What can hang from each mark:
Z_323: Z_295 Z_938
Z_815: Z_755 Z_938
Z_295: Z_323 Z_421 Z_497
Z_869: Z_755
Z_853: Z_421 Z_497
Z_497: Z_295 Z_853
Z_755: Z_421 Z_815 Z_869
Z_938: Z_323 Z_421 Z_497 Z_815 Z_869
Z_421: Z_295 Z_755 Z_853 Z_938

Each row was made from one small tree. The marks that hang from a mark follow it in brackets, in the order of their numbers. Every link used is in the known rows. Write each row's tree.
(in the rows, 128 means zero)
Known rows:
Z_323(Z_295(Z_497(Z_853)) Z_938(Z_421 Z_815(Z_755))): [171 147 153 107  90 116 123 148 152 120 118  85 109 131 112 140  60 152
 188 207 158 136 183 142 158 104 121 138 151 202  73 135 150 159 133 150
 167]
Z_295(Z_421(Z_755(Z_869)) Z_497(Z_853)): [157 115 134 136 111 118 135 152 137 120 142 107  92 147  79 158 107 158
 194 168 161 137 152 167 136 137  85  52 147 140  94 158 135 136 102 136
 204]
Z_755(Z_815(Z_938) Z_869): [148 120 144 149 140  84 168 185 189 154 137  88 123 105 107 107 143 114
 140 148 114 173 124 152 190 104 117  72 116 156  93 141 169 147 151 107
 142]
Z_295(Z_323 Z_421(Z_938(Z_497 Z_815))): [158 137 176 119 102  86 126 162 129 127 135 128 106 179 115 166  89 158
 155 155 129 116 129 197 136 135 123 116 132 151  56 125 141 133 115 119
 199]
Z_938(Z_323(Z_295(Z_421)) Z_497 Z_815): [170 137 198 124 100 112 150 129 120 122  98  87 113 144 139 227  88 130
 175 145 144 137 156 148 146 118 149 144 130 195  46 121 166 144 151 144
 179]
Z_323(Z_938(Z_497(Z_853(Z_421)) Z_815 Z_869(Z_755))): [136 165 171 146 130  53 159 132 125 168 110 122 118 165 116 165 104 121
 183 160 142 134 162 161 126 102 137 144 137 181  76 124 126 152 160 107
 107]
Z_869(Z_755(Z_421(Z_295(Z_323)))): [123 157 128 106 132  53 121 178 147 141 157 114 117 139 103 110 106 120
 159 156 137 130 145 150 145 122 133  94 134 141  83 129 147 107 123 129
 136]
Z_938(Z_323 Z_421 Z_869): [156 101 153 136  98  86 148 138 156 163 119  73  85 138 121 220 111 127
 205 169 132 160 146 140 158 103 166 114 125 178  73 144 177 146 179 148
 121]
Z_938(Z_421 Z_497(Z_295(Z_323)) Z_815): [159 132 174 144  80  80 147 149 132 191 101 114 134 172 104 212  83 135
 199 191 133 121 159 186 124 131 108 131 122 199  56 107 165 143 152 178
 189]
Z_323(Z_938(Z_421 Z_497(Z_853))): [163 139 175 133  86  85 128 149 144 155 126 104 129 141 105 136  69 126
 181 174 131 126 139 167 145 106 131 121 134 196  66 140 123 149 147 127
 139]
Z_323(Z_938(Z_421 Z_497(Z_295) Z_815(Z_755))): [160 138 175 134  94  88 140 151 161 172 119 106 136 155 113 161  86 133
 191 195 132 119 160 167 145 106 132 124 137 208  56 122 137 155 158 143
 168]
Z_853(Z_421(Z_295(Z_323) Z_755(Z_815 Z_869) Z_938)): [145 139 183 161 126 106  86 161 167 145 146 141 111 144  94  90 118 119
 120 132 123 132 112 184 149 117 133  57  88 109  90 167 121 120 120  87
 144]
Z_938(Z_323(Z_295) Z_497 Z_815 Z_869): [159 130 191 134 115  82 165 122 120 154  94  85  93 152 144 245 106 121
 190 149 150 159 164 145 139 102 164 169 120 196  56 112 169 157 186 134
 133]
Z_323(Z_295(Z_421(Z_755 Z_853 Z_938(Z_497 Z_815)))): [174 132 178 116  90 123 119 143 141  95 127 100 105 141 109 139  81 132
 148 140 149 120 146 159 151 125 134  89 115 169  72 150 130 129 115 127
 192]
Z_295(Z_421): [151 128 156 107  98 103 145 153 152 103 135 110 107 143 112 157 103 144
 171 144 135 120 140 168 146 125 116  82 146 161  80 148 140 134 111 116
 186]
Z_295(Z_323(Z_938(Z_421(Z_755(Z_869)))) Z_497(Z_853)): [153 147 139 116  92  85 102 160 150 139 139 114 106 163  93 134  53 153
 168 208 163 149 150 169 135 121  99 116 149 154  81 140 137 149 114 134
 158]
Z_869(Z_755(Z_421 Z_815(Z_938(Z_323)))): [134 149 122 127 136  55 145 184 160 150 150 101 120 115 113 127 133 116
 161 148 125 156 137 137 184 116 145  84 137 152  88 136 173 117 143 130
 128]
Z_869(Z_755(Z_421(Z_295) Z_815(Z_938(Z_497(Z_853))))): [143 144 129 150 145  57 141 193 146 158 159 111 126 123  98 113 131 115
 169 147 123 140 130 156 168 119 123  88 134 140  89 137 159 110 138 128
 135]
Z_421(Z_755(Z_869)): [131 123 158 128 119  95 139 147 173 144 136 102 107 125  97 117 101 117
 154 139 136 140 139 155 159 115 130  51 107 151  91 155 124 145 143 117
 150]
Z_815(Z_938(Z_421 Z_497)): [169 106 172 149  84  90 157 168 165 148 122 102 113 141 116 151 105 128
 179 156 138 132 126 169 172 121 119 126 126 183  67 127 162 137 158 141
 157]
Z_497(Z_295(Z_421(Z_755))): [150 121 155 113  86 116 131 142 184 122 144 119 117 161  99 160  99 136
 185 171 148 110 147 175 125 131 105  60 133 145  87 155 133 140 115 131
 193]
Z_421(Z_295): [148 122 166 126 109  96 125 165 168 120 152 120 108 139 110 108 107 113
 159 146 136 113 125 168 137 117 117 103 121 135  84 148 126 127 128 106
 155]
Z_497(Z_295(Z_421(Z_853 Z_938(Z_323)))): [157 108 160 123  82 115 132 143 188 124 146 113 120 174  98 161 121 121
 172 178 150 116 141 166 117 135 117  66 122 143  84 151 141 124 116 124
 189]
Z_323(Z_938(Z_421 Z_497 Z_869)): [164 139 170 131  95  68 128 150 142 165 122 103 112 144 121 149  83 128
 182 171 132 138 140 163 149  94 153 134 129 204  59 128 125 155 163 124
 128]
Z_323(Z_295(Z_421(Z_755 Z_853) Z_497)): [174 138 153  96  81 131 104 149 145  72 132  98  94 135 109 140  74 144
 150 160 175 133 157 144 150 125 115  87 137 168  82 155 136 129  93 135
 202]
Z_869(Z_755(Z_421 Z_815)): [124 159 119 115 135  50 136 181 145 158 152 106 123 111 104 120 129 118
 160 149 118 148 144 145 169 116 139  73 135 158  95 135 160 117 132 129
 134]
Z_815(Z_938(Z_421(Z_755) Z_497)): [171 105 173 156  86  95 150 164 166 148 124 107 111 140 112 148  98 130
 179 148 139 129 123 171 179 122 123 111 121 176  67 137 151 139 161 144
 160]
Z_421(Z_295 Z_755 Z_853(Z_497)): [145 122 151 150  98 114 117 160 174 112 147 126 116 146  72  94  93  88
 138 139 155 122 122 153 127 134 109  45 107 124 100 195  99 106 117 107
 155]
Z_421(Z_755 Z_853): [141 125 161 135  88  92 132 141 172 120 131 119 117 150  93 130  89  98
 136 131 155 132 135 151 148 128 127  51 115 154 101 172 111 123 125 111
 165]
Z_815(Z_755): [124 106 167 111 106 101 154 164 186 134 147  92 105 133 109 151 125 136
 170 169 138 121 159 159 158 109 126  91 140 172  97 146 150 143 148 103
 163]
Z_815(Z_755(Z_421(Z_853)) Z_938(Z_869)): [140  86 137 140 119  70 179 183 212 145 141  95 104 148 104 148 136 125
 184 166 161 161 149 149 174 108 126 101 147 171  95 137 169 130 169  99
 150]
Z_815(Z_755(Z_421(Z_938(Z_323 Z_869)))): [129  93 152 118 116  82 143 172 189 161 156  92 100 132 103 148 139 133
 185 170 135 146 151 156 162 108 151  83 131 168  90 138 157 133 164 103
 155]
Z_323(Z_295): [150 142 169  80  83 111 124 144 163  92 129  89 104 119 122 126  78 126
 148 154 151 131 155 146 152 110 131 119 124 176  86 142 147 144 125 118
 148]
Z_323(Z_295 Z_938(Z_869)): [160 160 166  82  98  93 116 139 167 100 127  92 100 128 137 113  62 126
 153 166 153 144 155 138 154  85 156 145 133 188  73 140 126 163 141 100
 115]

Write each row's tree:
[168  94 165 174 100  83 170 156 158 166 121 101  98 152 102 175 106 131
 206 153 144 139 130 175 164 118 117 119 125 167  80 140 156 146 177 137
 136] => Z_815(Z_938(Z_421(Z_755) Z_497(Z_853) Z_869))
[187 102 189 177  85 117 104 151 137 153 128  90 119 147 100 187  80 103
 168 149 139 129 116 152 154 121 156  83 105 171  51 161 136 111 154 159
 174] => Z_938(Z_323 Z_421(Z_295 Z_755 Z_853) Z_497)
[166 158 170 113 106  86 105 154 138 109 135 126 105 173 122 161  43 160
 154 153 142 127 128 183 147 112 138 108 150 158  51 147 113 151 117 109
 176] => Z_295(Z_323(Z_938(Z_497 Z_869)) Z_421(Z_755))
[129 131 135  99  79 118 148 151 179 125 135 109 115 141  82 144 114 125
 182 185 146 127 153 160 108 136  90  73 133 155 100 166 145 134 118 123
 152] => Z_853(Z_497(Z_295(Z_421)))
[162 110 177 162 104  97  82 167 174 125 169 142 105 177  86  76  92 102
 116 138 142 108  99 181 138 134 136  60  87  98  82 171  91 103 117  98
 173] => Z_421(Z_295(Z_323) Z_755 Z_853 Z_938)
[126 146 121 119 132  59 130 175 140 146 158 112 112 136  91 114 121 121
 179 164 145 131 151 149 138 126 119  88 137 140  94 132 147 106 122 134
 139] => Z_869(Z_755(Z_421(Z_295(Z_497(Z_853)))))
[169  98 154 154  88 111 152 166 194 118 129  92 110 143 108 145 108 107
 169 161 148 144 121 140 169 125 126 108 126 152  75 160 169 119 151 135
 143] => Z_815(Z_938(Z_323 Z_421(Z_295 Z_853(Z_497))))
[141 123 131 121  96  69 105 185 176 143 157 130 122 149  75  77 101  99
 145 160 144 149 118 164 125 133 122  74 111 138  87 151 128  95 118 103
 155] => Z_755(Z_421(Z_295(Z_323) Z_853(Z_497) Z_938))
[153 121 161 157 129  94 144 168 173 156 138 103 116 114 102 117 115 118
 148 131 123 153 121 162 187 111 128  53 108 151  87 155 137 148 153 117
 154] => Z_421(Z_755(Z_815(Z_938(Z_497)) Z_869))
[148  85 182 154 109 103 182 172 188 142 141  92 111 148 105 161 129 138
 187 167 150 122 144 171 167 115 106 121 143 169  89 139 162 143 168 105
 158] => Z_815(Z_755 Z_938(Z_497(Z_853)))
[155 138 205 149  99 115 151 110 121 138  91  98 119 150 117 229  83 118
 180 142 153 141 162 154 131 121 135 136 122 177  71 141 159 144 157 133
 147] => Z_938(Z_323(Z_295) Z_497(Z_853(Z_421(Z_755))) Z_815)
[156  76 156 159 130 114 169 194 211 147 146  71 108 129  97 123 134 138
 178 180 136 135 143 153 189 106 114  89 128 162  79 140 175 135 166 130
 165] => Z_815(Z_755(Z_869) Z_938(Z_421(Z_295)))
[180  97 182 168 106  91 127 152 126 178 126  81  92 147 119 220 108 122
 204 163 130 144 127 159 145 102 164 133 112 178  49 134 160 133 183 151
 135] => Z_938(Z_323 Z_421(Z_295) Z_497 Z_869)
[144 109 148 129  88 115 158 136 177 129 142 110 125 170  76 179 101 136
 211 186 152 111 156 181  99 137  73  73 146 136 106 160 145 140 114 124
 175] => Z_497(Z_295(Z_421) Z_853)
[149  94 182 168 115 104 126 146 162 188 154 110 110 152  73 114 128 118
 173 157 130 120 126 186 133 127 127  47  77 134  87 148 112 138 156 120
 155] => Z_421(Z_755(Z_869) Z_938(Z_497(Z_295 Z_853)))
[170 113 179 160  89  95 121 166 122 167 133 104 122 154  85 167  71 132
 189 173 130 112 127 191 127 124 103 121 122 166  67 140 143 127 141 148
 163] => Z_938(Z_421(Z_295(Z_323)) Z_497(Z_853))
[136 134 115 127 140  58 142 193 175 179 142  91 138  89  88  99 128 107
 152 150 110 196 132 148 176 104 127  43 119 172  92 134 165 132 141 113
 151] => Z_755(Z_421 Z_815 Z_869)
[139 103 169 144 122  97 124 152 174 164 154 110  95 133  91  87 131 119
 151 139 122 129 123 170 161 120 148  42  79 132  88 151 115 138 151 111
 150] => Z_421(Z_755(Z_869) Z_938)
[168  84 194 176 124  94 123 154 144 167 161 110  85 162 104 146 145 112
 185 149 129 119 109 182 124 114 151 120  91 119  72 143 127 124 170 100
 128] => Z_421(Z_295 Z_938(Z_323 Z_497(Z_853) Z_869))
[147 135 154  95  82 104 123 151 182 114 143 120 122 178 106 168  80 145
 171 187 152 116 147 181 114 132  98  93 143 145  79 141 147 139 104 126
 190] => Z_497(Z_295(Z_323 Z_421))
[152 112 158 114  86 111 131 149 185 131 151 118 114 166 100 148 121 135
 184 179 140 108 141 180 119 132 109  72 124 143  85 143 139 135 118 125
 188] => Z_497(Z_295(Z_421(Z_938)))
[167 123 177 107 103 118 133 151 143 107 130  89  92 137 120 156 102 150
 169 156 142 122 157 161 152 113 137 115 124 177  71 135 149 143 132 122
 181] => Z_323(Z_295(Z_421(Z_938(Z_497 Z_815(Z_755) Z_869))))
[145 142 179 132 122  63 159 146 149 164 118 111 112 156 129 164 104 128
 182 168 139 136 159 163 145  94 147 145 140 200  65 118 127 164 172 103
 136] => Z_323(Z_938(Z_497 Z_815(Z_755) Z_869))
[124 129 169 143  95 101 145 124 159 134 123 125 116 148  81 153  98 121
 177 142 148 127 148 173 124 127  98  76 128 137 119 174 131 136 126  97
 129] => Z_497(Z_853(Z_421(Z_755)))
[166 125 162 131  81 110 151 130 150 129  92  73 119 140 117 211  78 111
 172 166 144 154 166 122 160 121 150 116 125 197  65 141 182 131 150 170
 168] => Z_938(Z_323(Z_295) Z_421(Z_853) Z_815)
[135 121 127 121 137  69 133 185 178 159 147  98 128 116  84  82 111 103
 163 154 136 167 135 150 144 111 121  62 113 155  81 128 143 117 135 114
 152] => Z_755(Z_421(Z_295) Z_869)
[155 103 197 137  94  94 124 147 150 158 147 106  99 146 118 148 136 117
 160 149 125 125 118 170 146 120 163 109  95 157  68 132 138 131 160 111
 145] => Z_421(Z_938(Z_323 Z_497))
[161 126 166 147 108  83 152 179 168 146 137 112 121 118 121 136 128 120
 152 140 118 148 116 170 184 112 121 106 128 164  86 142 159 144 149 108
 154] => Z_755(Z_815(Z_938(Z_497)))
[154 116 155 166 139  85 171 183 172 167 134  87 129 110  98 122 141 114
 150 148 117 170 122 161 179 106 109  80 115 161  91 138 167 147 157 108
 141] => Z_755(Z_815(Z_938(Z_497(Z_853))) Z_869)
[155  85 191 146 108 111 168 169 195 133 140  82 105 143 128 181 131 134
 175 164 150 134 138 152 183 109 139 127 141 174  70 136 173 142 177 110
 158] => Z_815(Z_755 Z_938(Z_323 Z_497))
[139 128 142 157 130  50 157 158 127 204 141 106 118 156  87 193 136 120
 212 176 140 145 154 175 113 114 116 104 128 162  96 127 154 134 162 129
 120] => Z_938(Z_497(Z_295 Z_853) Z_869(Z_755(Z_421 Z_815)))
[164 118 131 163 152  67 139 215 179 176 149 100 140  99  92  81 132 104
 153 144 116 186 108 160 183 104 118  65 114 155  74 129 162 121 150 113
 159] => Z_755(Z_421(Z_295) Z_815(Z_938(Z_497)) Z_869)
[167 114 146 158 117  82 151 184 175 152 140 105 107 119 117 137 130 125
 170 149 113 152 117 167 188 106 124 100 128 153  88 150 168 143 156 120
 143] => Z_755(Z_815(Z_938(Z_421(Z_295) Z_869)))
[146 110 144 132  94  53 128 165 165 177 142 122 121 157  86 127 126  99
 171 160 149 156 132 167 125 125 137  79 107 171  86 127 134 109 144 111
 156] => Z_755(Z_421(Z_853 Z_938(Z_497(Z_295) Z_869)))
[152 106 159 173 123  92 123 165 176 164 153 110 117 133  77  83 141  94
 118 133 121 149 112 160 170 122 144  12  76 134 100 170 115 121 139 102
 161] => Z_421(Z_755(Z_815 Z_869) Z_853 Z_938)
[130 123 153 117  82  95 144 138 186 141 143 117 128 181  80 170  79 128
 189 200 157 120 155 185  95 134  76 103 139 130 108 151 148 146 122 117
 149] => Z_497(Z_295(Z_323) Z_853)
[154 122 148 144 118  75 162 175 179 145 137 110 106 120 123 139 137 121
 160 142 120 158 121 165 185 107 125 104 131 154  96 147 165 151 156 101
 135] => Z_755(Z_815(Z_938(Z_869)))
[158 122 180 129  80 100 136 149 148 141 130 115 130 166 102 175 105 121
 171 167 151 115 140 178 114 129 109  96 125 178  72 133 133 129 125 127
 189] => Z_938(Z_497(Z_295(Z_421(Z_853))))
[153 150 141 107  80  82 104 159 147 132 139 120 105 168 100 143  53 155
 172 211 163 143 150 172 131 123  97 136 157 159  82 136 141 147 111 131
 158] => Z_295(Z_323(Z_938(Z_421)) Z_497(Z_853))
[127 108 143 116 136  86 138 191 193 153 157  86 119 127  90 115 115 130
 163 176 139 149 152 155 156 105 123  72 132 161  85 134 154 128 143 106
 167] => Z_815(Z_755(Z_421(Z_295(Z_323)) Z_869))
[127 134 181 138 111  87 122 131 156 146 129 123  94 155 115 154 148 120
 154 142 139 137 140 158 136 115 157  98 103 140  95 148 147 122 142  93
 109] => Z_853(Z_421(Z_938(Z_323 Z_869(Z_755))))
[132 145 131 137 137  50 134 182 133 178 159 108 121 121  93 117 141 118
 167 151 112 140 136 160 161 121 139  74 121 150  94 134 154 113 140 126
 132] => Z_869(Z_755(Z_421(Z_938(Z_497(Z_853))) Z_815))
